Every row comes from one small tree of marks. The marks that hang from a mark follow it in brackets, in the order of their numbers. Every link used is in the known rows. Which tree was each row made from?
Known rows
k682{k67{k689{k512}}}: -0.834; -0.374; 0.140; -1.785; -1.324; -0.336; 0.415; 1.275; -0.967; -1.412; -3.017; 3.968; -1.890; 1.814; 3.704; 1.208; 1.509; -1.891; 2.352; -0.703; -1.270; -1.359; -4.176
k935{k682{k67 k969}}: 0.015; 1.644; 1.520; -5.624; -1.282; -4.071; -0.064; 2.557; -3.587; 0.749; -1.744; 1.654; -2.032; 1.903; 3.035; 1.000; 0.589; -0.385; 4.102; -0.288; -1.741; -0.015; -2.805
k533{k679{k969{k682{k67}}}}: -0.464; -0.808; 0.830; -2.070; -0.306; -3.339; 0.518; 1.490; -1.829; 1.436; -2.497; 1.832; -1.669; 1.806; 3.563; -0.837; -0.108; 0.351; 4.693; -0.150; -2.473; 0.114; -1.045
k67{k689{k969}}: -0.942; -2.798; -0.769; -0.759; -0.673; 1.014; 0.527; 0.674; 0.762; -0.894; -3.484; 1.392; -2.464; 1.803; 3.199; 2.456; 0.325; -1.718; 2.249; -0.173; -1.475; 0.037; -4.873
k67{k689{k512{k73} k969{k679 k682}}}: -1.022; -2.734; -0.841; -1.931; -0.531; -0.266; 0.045; 0.568; 1.752; -3.300; -5.009; 0.359; -2.373; 0.842; 3.269; -2.513; 3.555; -1.377; 2.900; -0.062; -0.505; -0.103; -2.272
k969{k679{k67{k689{k512{k73}}}} k682}: -1.144; -3.062; -0.653; -0.409; -1.337; 0.096; -0.414; 1.314; 0.223; -3.468; -3.138; 0.840; -2.535; 1.835; 3.842; -3.819; 3.316; -1.235; 3.926; -0.503; -1.547; -1.233; -2.251
k748{k414}: -1.110; -1.685; -0.081; -3.270; -1.659; 0.554; -0.198; 0.947; 1.133; -0.704; -1.051; 4.145; -1.871; 2.076; 3.431; 2.186; 0.398; -2.178; 4.289; -0.067; -2.733; -0.311; -4.094
k533{k414 k679{k969}}: -0.365; -3.210; -0.534; -2.899; 0.025; 2.000; 0.841; 0.777; 0.043; 0.536; -2.606; 1.685; -2.591; 0.831; 3.547; 0.980; -0.914; -1.461; 3.786; -0.322; -1.818; 0.160; 0.346
k969{k679 k682{k67{k689}}}: -0.759; -0.503; 1.284; 1.443; -1.977; -1.991; 0.213; 2.279; -0.693; -0.574; -2.012; -0.492; -1.764; 1.468; 3.626; -2.081; 2.038; -0.581; 2.818; -0.038; -2.616; -0.112; -4.295
k969{k679{k67} k682}: -1.091; -2.299; 0.171; 2.578; -1.577; -0.524; -0.800; 1.623; -0.165; -0.936; -1.800; -0.612; -2.910; 2.293; 3.591; -2.751; 1.107; -0.242; 5.632; -0.193; -2.764; -0.081; -3.481
k533{k414 k679{k67}}: -0.598; -2.894; -0.572; -1.783; -1.089; 2.471; 0.037; 0.904; -0.615; 1.637; -2.294; 1.463; -3.291; 1.847; 3.508; -0.574; -1.030; -1.747; 3.976; -0.490; -1.735; -0.742; 0.455
k67{k689}: -0.848; -2.651; -0.287; -1.187; -1.757; 1.080; 0.535; 1.377; 1.024; -0.845; -1.651; 1.376; -2.287; 1.539; 3.693; 2.588; 0.296; -1.865; 2.208; -0.359; -2.353; -0.466; -5.246
k682{k67{k689{k512}} k969{k679}}: -1.165; 1.195; 1.570; -0.619; -1.273; 0.569; 0.345; 2.096; -1.945; -0.518; -3.171; 3.430; -1.606; 1.368; 3.745; -0.611; 2.704; -1.747; 2.481; -0.547; -1.692; -0.570; -3.297
k935{k682{k67{k689{k512}} k969{k679}}}: -0.357; 0.911; 1.272; -1.202; -1.270; -1.529; 0.148; 3.063; -3.006; -0.305; -3.145; 2.797; -2.082; 1.443; 3.345; -1.223; 2.646; -1.102; 2.405; -0.570; -0.685; -0.693; -3.555
k689{k969}: -0.964; -2.024; -0.582; -2.824; -0.592; 0.719; 0.020; 0.383; 0.808; -0.658; -3.442; 1.576; -2.577; 1.839; 3.043; 2.254; 0.111; -1.381; 4.144; -0.198; -1.488; 0.390; -3.542
k969{k679{k67{k689}}}: -1.373; -3.304; -0.325; 2.720; -1.621; 3.487; -0.134; 1.825; -0.467; -1.126; -1.698; 0.638; -2.377; 2.537; 3.818; -0.648; 1.003; -1.720; 3.508; -0.409; -2.619; -0.861; -4.587
k679{k67{k689} k969{k682}}: -0.802; -4.033; -0.597; 3.666; -0.151; -2.654; 0.118; 1.561; -1.375; -2.353; -2.037; 1.246; -2.795; 2.745; 3.803; -0.653; 0.114; 0.148; 4.332; -0.249; -2.790; -0.579; -4.832
k533{k414 k679{k67{k689} k969{k682}}}: -0.346; -4.541; -0.476; 3.142; 0.078; -1.121; 0.672; 1.354; -1.346; -0.075; -2.702; 0.989; -3.314; 1.686; 3.747; -2.228; -0.799; -0.275; 3.125; -0.275; -2.055; -0.475; -0.926
k682{k67{k689{k512{k73}}} k969{k679}}: -1.128; 0.982; 1.102; -6.096; -1.194; 0.755; 0.263; 1.695; -1.861; -2.029; -3.183; 2.577; -1.056; 1.082; 3.730; -1.294; 3.857; -2.225; 2.722; -0.440; -1.622; -0.588; -1.063
k935{k682}: -0.009; -2.025; -0.462; -3.811; -1.606; -1.373; -0.158; 1.962; -0.057; -0.416; -1.656; 0.402; -2.748; 1.732; 3.128; 1.849; 0.013; -0.917; 4.020; -0.436; -1.429; -0.252; -4.075
k682{k969}: -0.898; -0.229; 0.687; -3.809; -1.409; -0.432; 0.126; 1.415; -0.238; 0.332; -1.708; 1.871; -2.379; 1.434; 3.491; 2.407; 0.110; -1.334; 4.060; -0.233; -2.676; 0.452; -3.421
k67{k689{k512{k73}}}: -0.929; -2.564; -1.125; -6.158; -1.321; 1.315; 0.375; 0.624; 1.358; -3.156; -2.943; 2.702; -1.963; 1.122; 3.743; 1.404; 2.377; -2.632; 2.392; -0.651; -1.200; -1.142; -2.676
k689{k67 k512{k73} k969{k679}}: -1.294; -3.277; -1.345; -5.533; 0.011; 3.375; -0.389; -0.683; 1.258; -2.776; -4.762; 1.109; -1.631; 0.646; 2.769; -1.353; 4.266; -2.159; 4.639; -0.364; 0.564; -0.843; -0.312
k533{k414 k679{k67{k689}}}: -0.578; -3.757; -0.752; 0.294; -1.264; 2.738; 0.549; 1.305; -0.599; 1.276; -2.335; 1.573; -3.210; 1.752; 3.692; -0.357; -0.805; -2.054; 2.054; -0.468; -1.653; -1.157; -0.897

Write each row's tree
-0.628; 0.456; 0.335; -1.532; -0.218; -4.192; -0.273; 0.420; -0.852; -1.286; -4.906; 2.875; -2.535; 1.797; 3.028; -1.044; 1.644; -0.271; 4.462; -0.246; -0.539; -0.229; -2.562
k689{k512 k969{k682{k67}}}
-0.081; -0.815; -0.635; -7.445; -0.206; -2.305; 0.136; 1.161; -2.162; -2.899; -4.752; 2.552; -1.855; 1.880; 2.845; -0.203; 2.807; -1.569; 2.484; -0.398; 0.626; -1.099; -1.759
k935{k682{k67{k689{k512{k73} k969}}}}
-0.985; -3.138; -0.964; -3.476; -0.125; -0.440; -0.529; -0.499; 1.634; -2.852; -4.916; -0.054; -2.060; 0.362; 2.695; -3.281; 4.422; -0.968; 4.878; -0.147; 0.427; -0.492; -0.550
k689{k67 k512{k73} k969{k679 k682}}
-0.372; -0.789; -0.076; -0.196; -0.413; -0.302; 0.010; 1.943; -1.979; -1.417; -4.839; 2.160; -2.183; 1.937; 2.887; -1.306; 2.677; -1.166; 2.457; -0.429; 0.446; -0.759; -3.674
k935{k682{k67{k689{k512 k969{k679}}}}}
-0.345; -3.791; -0.709; 2.736; -0.293; -1.018; 0.398; 0.866; -0.535; 1.131; -4.280; 0.439; -3.794; 1.632; 3.146; -2.515; -0.573; -0.691; 2.320; 0.007; -0.917; -0.329; -0.862
k533{k414 k679{k67{k689{k969{k682}}}}}
-0.616; 0.372; 0.072; -7.066; -0.151; -4.144; -0.318; 0.091; -0.754; -2.728; -4.929; 1.853; -1.932; 1.520; 3.004; -1.772; 2.767; -0.742; 4.734; -0.119; -0.524; -0.260; -0.339
k689{k512{k73} k969{k682{k67}}}
-0.700; -2.947; -1.053; 0.164; -0.006; -2.776; -0.327; -0.528; 1.287; -1.372; -4.749; 1.859; -2.845; 0.831; 2.654; -0.751; 2.210; -0.360; 4.412; -0.329; 0.486; -0.777; -3.144
k689{k67 k512 k969{k682}}
0.107; -0.798; 0.439; -2.918; -1.635; -2.579; 0.362; 2.592; -2.336; -0.329; -1.722; 1.174; -1.971; 2.140; 3.249; 1.117; 0.755; -0.995; 2.285; -0.367; -1.401; -0.816; -4.608
k935{k682{k67{k689}}}
-0.632; -4.626; -0.868; 1.198; 0.216; 2.440; 0.802; 1.220; -1.699; -0.026; -2.551; 2.283; -2.899; 1.992; 3.801; -0.348; -0.953; -1.440; 2.922; -0.464; -1.918; -0.825; -0.634
k533{k414 k679{k67{k689} k969}}
-1.213; -2.560; -0.116; 3.082; -0.569; -0.549; -0.784; 0.896; -0.386; -0.973; -3.601; -0.359; -3.036; 2.494; 3.138; -2.837; 1.136; 0.002; 5.609; 0.054; -1.850; 0.325; -3.121
k689{k969{k679{k67} k682}}
-0.516; -0.540; 0.874; -1.560; -0.230; -4.576; 0.080; 1.387; -1.962; -1.407; -2.111; 1.296; -1.785; 2.033; 3.533; -0.334; 0.671; 0.405; 5.333; -0.062; -2.850; 0.254; -3.003
k679{k969{k682{k67}}}
-1.307; -3.234; -1.095; 0.122; -0.093; 3.116; -0.348; -0.358; 1.209; -1.420; -4.729; 1.984; -2.280; 0.874; 2.764; -0.594; 3.062; -1.629; 4.419; -0.440; 0.474; -0.806; -2.624
k689{k67 k512 k969{k679}}
-1.108; 1.724; 1.999; -3.224; -1.444; 0.137; -0.051; 2.092; -2.198; 0.601; -1.911; 1.310; -1.384; 1.579; 3.504; -0.263; 1.637; -1.173; 4.430; -0.178; -2.821; 0.502; -2.172
k682{k67 k969{k679}}
-1.574; -2.460; -0.954; 1.645; -0.106; 3.346; -0.751; 0.334; -0.391; -1.926; -4.709; 2.959; -2.947; 2.656; 3.259; -1.419; 1.756; -1.473; 5.354; -0.603; -0.648; -0.722; -2.529
k689{k512 k969{k679{k67}}}
-1.012; -3.138; -0.684; 2.092; -0.176; -0.555; -0.509; -0.100; 1.551; -1.384; -4.910; 1.011; -2.579; 0.587; 2.708; -2.554; 3.190; -0.477; 4.662; -0.190; 0.368; -0.441; -2.836
k689{k67 k512 k969{k679 k682}}
-1.486; -1.546; 0.068; 2.589; -1.066; 2.422; -0.149; 1.798; -1.394; -1.110; -3.074; 3.443; -2.658; 2.133; 3.889; -1.134; 1.919; -1.675; 3.371; -0.702; -1.757; -0.991; -3.844
k682{k969{k679{k67{k689{k512}}}}}
-1.434; -3.053; -0.820; 3.220; -1.338; 3.544; -0.234; 1.383; -0.218; -2.067; -2.934; 2.741; -2.660; 2.349; 3.896; -1.125; 1.870; -1.996; 3.479; -0.831; -1.503; -1.448; -4.220
k969{k679{k67{k689{k512}}}}
-0.926; 0.243; 0.346; -5.270; -0.326; -1.942; -0.501; 0.449; -0.537; -2.792; -5.043; 0.886; -1.700; 1.270; 3.069; -3.541; 3.819; -0.813; 4.909; -0.101; -0.642; 0.043; 0.038
k689{k512{k73} k969{k679 k682{k67}}}
-0.623; -1.656; 0.005; 1.851; -1.012; 0.252; -0.416; 2.784; -2.510; -0.993; -3.015; 2.744; -3.160; 2.217; 3.441; -1.604; 1.911; -1.036; 3.260; -0.667; -0.718; -1.062; -4.061
k935{k682{k969{k679{k67{k689{k512}}}}}}
-0.317; -3.624; -0.405; 1.126; 0.207; -1.472; 0.166; 1.048; -1.307; 0.209; -2.684; 0.932; -3.344; 1.726; 3.562; -2.409; -0.991; 0.042; 5.048; -0.194; -2.094; -0.139; 0.518
k533{k414 k679{k67 k969{k682}}}
-1.253; -3.293; -1.881; -3.726; 0.031; 1.596; -0.216; -0.021; -0.588; -3.608; -4.655; 3.273; -2.486; 2.531; 3.367; -0.231; 2.123; -2.122; 3.495; -0.556; -0.403; -1.363; -2.044
k679{k67{k689{k512{k73} k969}}}
-0.793; -0.492; 0.556; -3.592; -1.542; -1.691; 0.009; 1.517; -0.335; -2.887; -3.257; 0.802; -1.448; 1.029; 3.705; -3.276; 4.109; -1.337; 3.038; -0.316; -1.443; -0.768; -1.710
k969{k679 k682{k67{k689{k512{k73}}}}}
-1.453; -0.886; 0.875; 0.007; -1.239; 2.035; -0.493; 1.752; -1.670; 0.039; -1.799; 1.051; -2.513; 2.364; 3.634; -0.821; 0.937; -1.083; 5.326; -0.295; -2.879; 0.091; -2.629
k682{k969{k679{k67}}}
-0.549; -2.914; -0.209; -0.885; -0.360; -1.919; 0.516; 1.328; 0.438; 1.179; -2.441; 1.116; -2.450; 1.361; 3.599; 0.075; -0.607; 0.080; 4.539; -0.220; -2.419; 0.501; -1.967
k533{k679{k969{k682}}}
-0.548; -1.091; 0.268; 1.096; -0.019; -4.222; 0.526; 1.443; -1.655; -2.646; -3.409; 3.357; -2.064; 1.783; 3.759; -0.633; 1.639; -0.159; 3.406; -0.463; -1.674; -0.758; -4.105
k679{k969{k682{k67{k689{k512}}}}}
-1.161; -3.417; -1.107; 1.412; -0.362; 1.377; 0.058; 0.781; -0.954; -1.219; -3.384; 2.089; -2.889; 2.978; 3.309; 1.064; 0.059; -1.397; 3.297; -0.228; -1.578; -0.671; -4.547
k679{k67{k689{k969}}}
-0.912; -3.202; -1.373; -1.806; -0.070; -2.086; -0.286; 0.219; -0.256; -3.563; -4.814; 2.130; -2.913; 2.248; 3.306; -2.063; 2.262; -0.938; 3.771; -0.306; -0.535; -0.963; -2.235
k679{k67{k689{k512{k73} k969{k682}}}}
-0.589; -1.123; 0.580; -0.600; -1.237; -0.170; -0.720; 2.684; -2.789; 0.178; -1.736; 0.405; -2.899; 2.461; 3.228; -1.335; 0.850; -0.523; 5.237; -0.306; -1.935; -0.074; -2.860
k935{k682{k969{k679{k67}}}}
-0.465; -1.382; 0.731; 0.466; -0.363; -4.340; 0.604; 1.771; -1.954; -1.817; -2.143; 1.248; -1.704; 1.960; 3.700; -0.133; 0.954; 0.095; 3.422; -0.024; -2.755; -0.078; -4.444
k679{k969{k682{k67{k689}}}}
-1.045; -2.662; -1.239; -0.096; -0.359; 1.211; 0.411; 0.324; 1.096; -1.851; -4.740; 3.564; -2.821; 1.572; 3.271; 1.947; 1.015; -1.930; 2.212; -0.577; -0.359; -0.625; -4.645
k67{k689{k512 k969}}
-1.161; -3.899; -1.394; 2.440; 0.330; 1.268; 0.130; 0.992; -1.465; -3.240; -3.069; 4.553; -2.676; 2.833; 3.960; 0.750; 0.728; -1.289; 4.075; -0.853; -1.639; -1.519; -4.408
k679{k67{k689{k512}} k969}
0.074; 0.752; 1.311; -3.621; -1.433; -3.861; 0.411; 2.994; -3.555; 0.458; -1.813; 1.731; -1.984; 1.866; 3.213; 1.155; 0.836; -0.734; 2.145; -0.221; -1.662; -0.337; -4.173
k935{k682{k67{k689} k969}}
-0.849; -0.791; 0.223; -1.881; -0.610; -0.427; 0.496; 1.021; -1.473; -0.682; -3.525; 1.955; -1.770; 2.200; 3.172; 1.491; 0.826; -1.445; 2.367; -0.087; -1.516; -0.308; -4.103
k682{k67{k689{k969}}}
